What can hang from each mark
z66: z703
z529: z691 z703 z961
z691: z529 z607
z607: z66 z691
z961: z529
z703: z66
z569: z66 z529

Every row comes from one small tree of marks. The marks that hang from a mark follow it in brackets, in the order of their numbers. Every link used is in the known rows. Which tree was each row made from?
In the rows, zero is written as 128.
Known rows
z569[z66]: [127 138 112 138 135 141 140 132 123 146 124 131 137 137 116 135 116]
z961[z529]: [135 127 142 118 110 146 154 111 139 139 114 123 109 121 134 126 144]
z691[z529 z607]: [112 137 120 136 158 138 158 152 112 138 155 135 149 176 136 150 157]
z529[z691 z703[z66]]: [154 128 149 127 133 153 151 124 136 183 115 136 158 143 128  92 127]
z569[z66[z703] z529]: [112 158 115 155 134 173 196 152 118 152 145 141 126 171 102 146 102]
z691[z529[z703[z66] z961] z607]: [122 144 140 158 156 167 190 139 103 168 157 142 172 175 146 117 158]
z529[z691 z703[z66] z961]: [144 131 156 139 128 153 186 107 116 187 123 141 159 125 135  95 145]
z961[z529[z691[z607[z66[z703]]]]]: [125 167 116  74 121 183 217 139 127 189 127 147 136 147 113  97 148]
z569[z66[z703] z529[z691 z961]]: [110 157 128 156 136 168 252 127  92 187 145 148 136 154 108 148 138]
z691[z529[z961]]: [114 133 150 150 135 132 180 120 102 136 144 129 137 134 134 151 167]
z961[z529[z691]]: [143 123 150 108 114 141 179 103 135 169 107 127 118 121 132 126 162]
z607[z66 z691]: [128 157 112  76 131 139 123 111 131 176 110 143 145 103 108 114  93]
z961[z529[z691[z607[z66]]]]: [131 153 117  78 123 161 190 118 125 194 117 143 143 127 133 112 151]
z569[z66 z529[z691]]: [125 141 126 147 139 146 194 123 114 190 126 140 142 151 121 162 122]
z569[z66 z529[z691 z703 z961]]: [131 136 139 163 143 156 233  87 106 213 142 139 161 137 136 148 144]
z607[z66[z703] z691]: [122 169 110  70 133 161 148 131 133 169 122 147 138 121  89  98  89]
z569[z66 z529]: [119 144 119 158 134 151 169 130 119 160 131 138 135 151 121 161 105]

Write each row's tree
[106 174 113 104 144 172 186 170 115 153 159 145 157 176 109 119 135] | z691[z529 z607[z66[z703]]]
[140 138 148 160 127 169 157 130 136 165 128 139 148 156 134 119  99] | z569[z529[z703[z66]]]
[ 96 176 120 118 141 173 217 152  94 155 166 149 157 158 115 123 154] | z691[z529[z961] z607[z66[z703]]]
[157 116 155 111 123 153 186  84 150 190 116 121 133 125 142 109 168] | z961[z529[z691 z703]]
[135 138 133 137 151 158 196 124 103 195 139 148 173 149 145  94 156] | z529[z691[z607] z703[z66] z961]
[138 128 143 116 163 140 149 104 139 180 135 127 158 150 125 131 137] | z607[z691[z529[z703]]]
[129 126 124 131 162 139 203 102 105 190 153 139 167 141 153 115 176] | z529[z691[z607] z703 z961]
[107 175 131  95 138 165 202 121 106 177 138 148 147 130  94 122 128] | z607[z66[z703] z691[z529[z961]]]
[131 140 109 147 170 162 213 121 117 216 151 142 172 180 138 144 136] | z569[z66 z529[z691[z607] z703]]
[140 120 150 133 140 133 191  84 118 184 136 130 153 114 143 115 168] | z529[z691 z703 z961]
[110 171  96  94 136 171 166 163 119 147 148 147 147 154 109  99 116] | z691[z607[z66[z703]]]
[115 158 109  99 139 142 195 117  92 188 139 152 164 115 134 117 154] | z529[z691[z607[z66]] z961]
[146 123 133 108 144 158 197 102 138 197 132 129 149 152 153 108 176] | z961[z529[z691[z607] z703]]
[117 155 127 126 150 164 199 113 108 183 161 140 181 144 144 120 161] | z691[z529[z703 z961] z607[z66]]
[137 135 148 152 125 157 158 114 118 157 129 135 151 126 138  94 130] | z529[z703[z66] z961]
[123 160 127  86 141 143 144 118 127 179 120 141 153 126 106 135 112] | z607[z66 z691[z529]]
[132 152 119 112 148 165 198 113 126 220 147 149 177 152 143 124 129] | z569[z529[z691[z607[z66]] z703]]
[132 137 164 161 134 161 180 121 116 163 138 135 158 149 135 115 148] | z691[z529[z703[z66] z961]]
[102 164 120 121 143 151 191 133  93 161 154 146 164 139 134 138 156] | z691[z529[z961] z607[z66]]
[113 161 133  98 137 142 177 101 104 183 127 146 154 108 114 138 132] | z607[z66 z691[z529[z961]]]
